Each row comes from the steps of one path. Every step used is in the known rows, and no mark comes twice. Write the path behind each row, first mark first.
In the rows, zero is written as 128.
Known rows
mimu rogo: [133 112 133 134 140 142 103 143 134 136 130 106 114 100 133 125 106 142
 126 114 162  80]
zoredes mimu: [124  75 116 128 134 136  88 152 122  85 157 142 129 110 130 135  78 146
 132  94 139  80]
nanup zoredes sakek kuvi rupa: [ 98 132  79 100 118 110 108 204 122 133 147  87 107  85 111  97 134 159
 139  52 145 129]
rogo sakek: [122  99 139 137 141 106 140 135 107 133 141 111 110  97 104  91 134 156
 137  95 163  93]
sakek kuvi rupa: [ 74 123  88 157 149 134 104 188 100 169 105  75  96  75 101 131 116 150
 125  50 192 102]
zumi sakek rogo mimu: [128 115 113 137 102  96 165 114 133 145 163 119 143 131 128  99 103 185
  78 126 142  48]
zumi sakek rogo: [137 120 136 137  95 108 144 143 124 138 184 114 142 116 132 100 114 161
  93 125 170  63]
kuvi rupa: [ 84  89 125 151 159 154 109 186  93 142 126  90 107  66 104 151 100 144
 143  55 164 110]
zumi mimu zoredes sakek kuvi rupa: [138 129  55 138 110 133 114 190 136 145 109  74 135 122 118  84 112 156
 111 105 168 102]
zoredes mimu rogo sakek kuvi: [139 173  60 101 145  93  85 126 153 141 147  97 113 139 123  66 141 179
 101 110 166  62]
rogo mimu zoredes sakek kuvi rupa: [ 87 122  29 137 117 135 133 192 128 149  77  93 139 120  93  85 137 183
 110 101 146 117]
nanup zoredes mimu rogo sakek kuvi rupa: [119 167  42  83 166 112  76 160 144 146 156  60  92 119 118  67 144 179
 130  41 134  89]
rupa kuvi: [ 99  93 128 144 135 128 127 152  80 104 136 121 109  89 117 135 134 127
 149  68 194 117]
sakek zumi: [ 99  95 174 158 121 134 121 118 125 139 133 105 116  86 148 141  83 153
 140 131 155  85]
rogo mimu zumi sakek: [153  95 134 152 117  94 148  57 118 115 100 155 143 101 121 138 126 194
 116 173 139  46]
rogo mimu zumi sakek zoredes: [139  93 114 169 100  86 141  80 140 124 136 132 142 108 124 159 142 192
 133 189 140  60]
zoredes sakek kuvi rupa: [ 91 152  79 118 125 112 111 207 113 150 117  96 118  84 102 103 138 163
 118  75 182 119]
nanup zoredes: [128  54 148 138 119 136 116 150 116 104 166 116 101  87 134 126  96 131
 162  68 135 102]
nanup zoredes sakek kuvi: [131 115  99 108  87  98 116 171 136 107 161 125 115 104 132  82 134 153
 138  93 146 112]
zoredes sakek: [130 106 132 111 109 115 127 172 123  98 144 142 138  98 120 109 120 156
 131 123 152 107]
zoredes sakek rogo: [129 122 127  99  94  98 141 174 141 136 170 113 143 122 131  84 110 159
  99 125 146  97]

Which path is each row?
[127 119  84 133 127 142  62 158 167 110 181 104 116 131 139 148 111 150
 138 135 139  79]
sakek zoredes mimu rogo
[168 137 109 150 136 100 114 108 177 161 186  66 106 135 137  96 131 169
 133 147 156  62]
zumi mimu rogo sakek zoredes
[123 152 153 121 138 111 129  88 148 172 136  75 111 109 144  82 132 179
 129 152 154  72]
mimu rogo sakek zumi
[146 125 118 100 104  71 161  85 155 145 107 130 165 134 127  97 111 187
  92 181 111  71]
zoredes sakek rogo mimu zumi
[139 118 103 113 146 145  75 143 145  97 148 125 121 124 140 127  89 150
 119 115 140  67]
zoredes mimu rogo
[175 103 167 110  95 101 132 101 167 106 190 110 132 113 179  92  73 172
 144 146 101  78]
nanup zoredes sakek zumi mimu
[180 160 153 110 112 102 119  92 183 133 158 101 142 124 173  95  87 178
 112 192 136  55]
zoredes sakek zumi mimu rogo
[144  94 178 169 124 120 124  84 146 147 151  99 126 102 165 134  52 160
 131 143 150  54]
sakek zumi mimu
[110  78  96 152 117 135  80 174 142  96 184 122 119 121 130 156 100 153
 149 111 143  95]
sakek zoredes mimu
[183 135 130 132 153 104 127  90 155 155 152  88 115 125 135  74 115 167
 117 132 156  48]
zumi mimu rogo sakek
[161 118 149 129  95  86 145  94 130 144 137 117 148 112 136 119 123 168
  95 168 164  49]
mimu zumi sakek rogo
[163 129 164 151 134 127 110  73 171 159 147  83 123 118 175 128  63 161
 120 168 152  40]
sakek zumi mimu rogo
[149 137  81 125 106 122  75 152 161  91 202 117 126 133 142 133 137 170
 121 156 153  60]
zumi sakek zoredes mimu rogo
[109  68  88 157 107 148 155 136 140 157 125  92 146 150 123  91  85 153
  95 123 127  82]
sakek rogo mimu zoredes
[134  80 109 142 117 115  75 120 148 102 141 128 131 116 134 171 110 154
 152 162 135  80]
sakek zoredes mimu zumi
[168  95 134 124 115  99 102  90 121  69 132 165 151 108 135 140 118 175
 119 163 143  43]
zoredes mimu zumi sakek
[149  77 128 127 138 117  88 100 127  88 109 151 139 108 131 150  89 154
 134 138 137  64]
zoredes mimu zumi
[140 105 103 130 127  86  97 102 147 116 143 119 125 123 122 128 146 176
 151 156 134  75]
rogo sakek zoredes mimu zumi
[114 101  91 133 131 108  98 151 144 111 190 108 113 128 116 112 136 168
 150 115 141  91]
rogo sakek zoredes mimu
[176 113 137 145 143 127 104 109 156 139 148 100 121 117 149 122  77 143
 118 134 159  49]
zumi mimu rogo
[117 125 164 113  97 108 132 137 137 120 141 128 136  94 146 111 110 171
 131 159 141  98]
zoredes sakek zumi
[135  59 121 111 129 140  86 153 126  67 186 139 113 110 142 127  77 144
 152  69 106  89]
nanup zoredes mimu
